What can hang from each mark
F: B D J
L: D
D: B F L
B: F J
J: B D F
P: B

(in the rows, 128 means zero)
Known rows, with every way that one mark hangs from another
L(D(B)): [148 118 166 135 156 163 100 126 138 224  94  96 113 124 112 118 166 161
 114 113]
P(B): [114 141 144 129 140 104 130 133 135 113 135 109 113 125 135  94 140 120
 102 140]
B(F): [158 146 133 102 101  96 157 122 113 123 115 132 121 175 120  94 150 133
 141 106]
F(B J): [141 126 127  96 140 114 105 148 140 118 124  95 102 134 127  82 209 136
 149 116]
J(B D(F L)): [162 117  95  85 142 116 112 145 144 217  86 174  78  91  92 115 191 171
 146 160]
B(F(D(L)) J): [165 141 190 106 116 134 155 105  92 138 117 140 116 165 152  42 154 172
 153  58]
J(D(B L) F): [146 136 132 115 169 162 118 133 123 191  65 181  91 131 122  99 152 142
 127 107]
F(D): [139 118 157 128 134 143 138 125 121 152 117 131  92 124 137 132 130 150
 147  88]
D(F L): [165 144 127 103 145 156 111 124 112 171 119 174 157  76 110 114 155 112
 127 138]
D(B(J) L): [150 133 172 143 148 157  88 124 125 167 117 116 153 102 148  70 157 138
 117 103]
L(D(F(J))): [166 115 163  88 169 166 101 119 109 203 101 135 109 115  93 115 194 165
 138 126]
L(D(B(J) F)): [175 121 178 113 163 164 101 117 114 229  92 112 117 132  92 114 183 175
 125  95]
B(J(D(L) F)): [125 134 154 113 161 164 135 113 103 137 102 179 108 152 143  68 134 169
 134  99]
D(B(F J) L): [174 147 176 123 126 134 112 118 114 164 107 119 149 140 142  43 174 143
 127  86]
J(D F(B)): [127 140  95  96 148 127 154 141 134 153  79 162  66 171 110 109 157 149
 139  99]
P(B(J(F))): [107 151 174 115 145 115 139 120 109  99 138 128 102 173 142  64 136 136
 107 107]
B(F(D(L) J)): [178 133 179  87 130 131 134 120  98 145 106 144  97 143 143  53 193 151
 165  83]
F(D(L) J(B)): [153 107 178  91 147 144  91 141 126 185 122 136  65  95 148  76 207 172
 167 115]

Rows
[147 145 178 128 151 166  97 122 110 170 112 141 139 132 145  67 152 133
 121  89]	D(B(J(F)) L)
[145 143 173 114 150 168 126 127 106 189 100 166  90 142 137 108 141 128
 139  69]	J(F(D(B L)))
[158 129 106  87 115  94 136 142 145 196  83 157  71 132 116  70 192 180
 149 144]	J(B(F) D(L))
[172 119 133  63 137 105 101 141 113 163 120 146  89 129  87 128 209 147
 163 138]	D(F(J(B)))
[130 140 121 107 165 167 136 126 117 166  82 202  96 129 130  95 133 143
 130 121]	J(D(L) F)
[176 150 150 122 123 129 111 129 125 180  98 126 144 124 131  69 174 120
 124 104]	D(B(F) L)
[148 120 114  99 166 136 100 148 147 143  93 122  95  98 131  58 218 155
 147 129]	F(B J(D(L)))
[174 131 143  84 136 118 133 124 110 130  90 150 102 146 127  54 197 157
 154 118]	B(F(J(D(L))))
[150 138 153  93 141  82 140 130 120 105 104 119  81 161 126  50 194 148
 128 127]	P(B(F(J(D))))
[146 154 169 112 127 104 151 124 119 137 118 124  98 138 144  51 160 131
 118 104]	P(B(F(D(L))))
[154 123 141 112 160 153 123 115 110 145 101 165 126 112 122  87 154 172
 137 114]	B(J(D(F L)))
[154 119 123 139 163 150 102 136 145 186  74 142 114  86 126 103 159 151
 124 128]	J(D(B L))
[136 154 172 109 120  82 153 118 110  93 132 107 111 181 138  41 158 147
 115 105]	P(B(F J))
[127 139 187 112 146 169 138 110  91 139 125 163 106 160 154  76 126 158
 142  67]	B(J(F(D(L))))
[144 146 190 110 125  93 159 115 106 109 126 109  88 179 144  43 158 161
 127  78]	P(B(F(D) J))
[141 142 158 109 134  83 157 119 117 100 108 119  91 176 133  40 163 167
 119 108]	P(B(F J(D)))
[131 133 116 123 144 132 127 135 147 138 108 115 117 123 137  63 169 164
 131 105]	F(B(J(D(L))))
[169 144 159 106 114 129 154 118 108 158 106 146 110 141 140  74 154 142
 149  82]	B(F(D(L)))
[163 133  88 103 158 141 123 137 140 180  80 164 113  82 100 104 178 145
 135 132]	J(D(F(B) L))
[157 131 147  99 153 155 121 121 123 209 105 114 115 132  92 101 185 170
 128 105]	L(D(F(B(J))))
[131 155 143 102 140 158 143 135 120 174 110 157  85 145 138  89 150 127
 141  71]	J(F(B D(L)))
[198 129 160  93 167 153  67 135 110 190  98 145 138  80 104  98 217 120
 141 121]	D(B F(J) L)
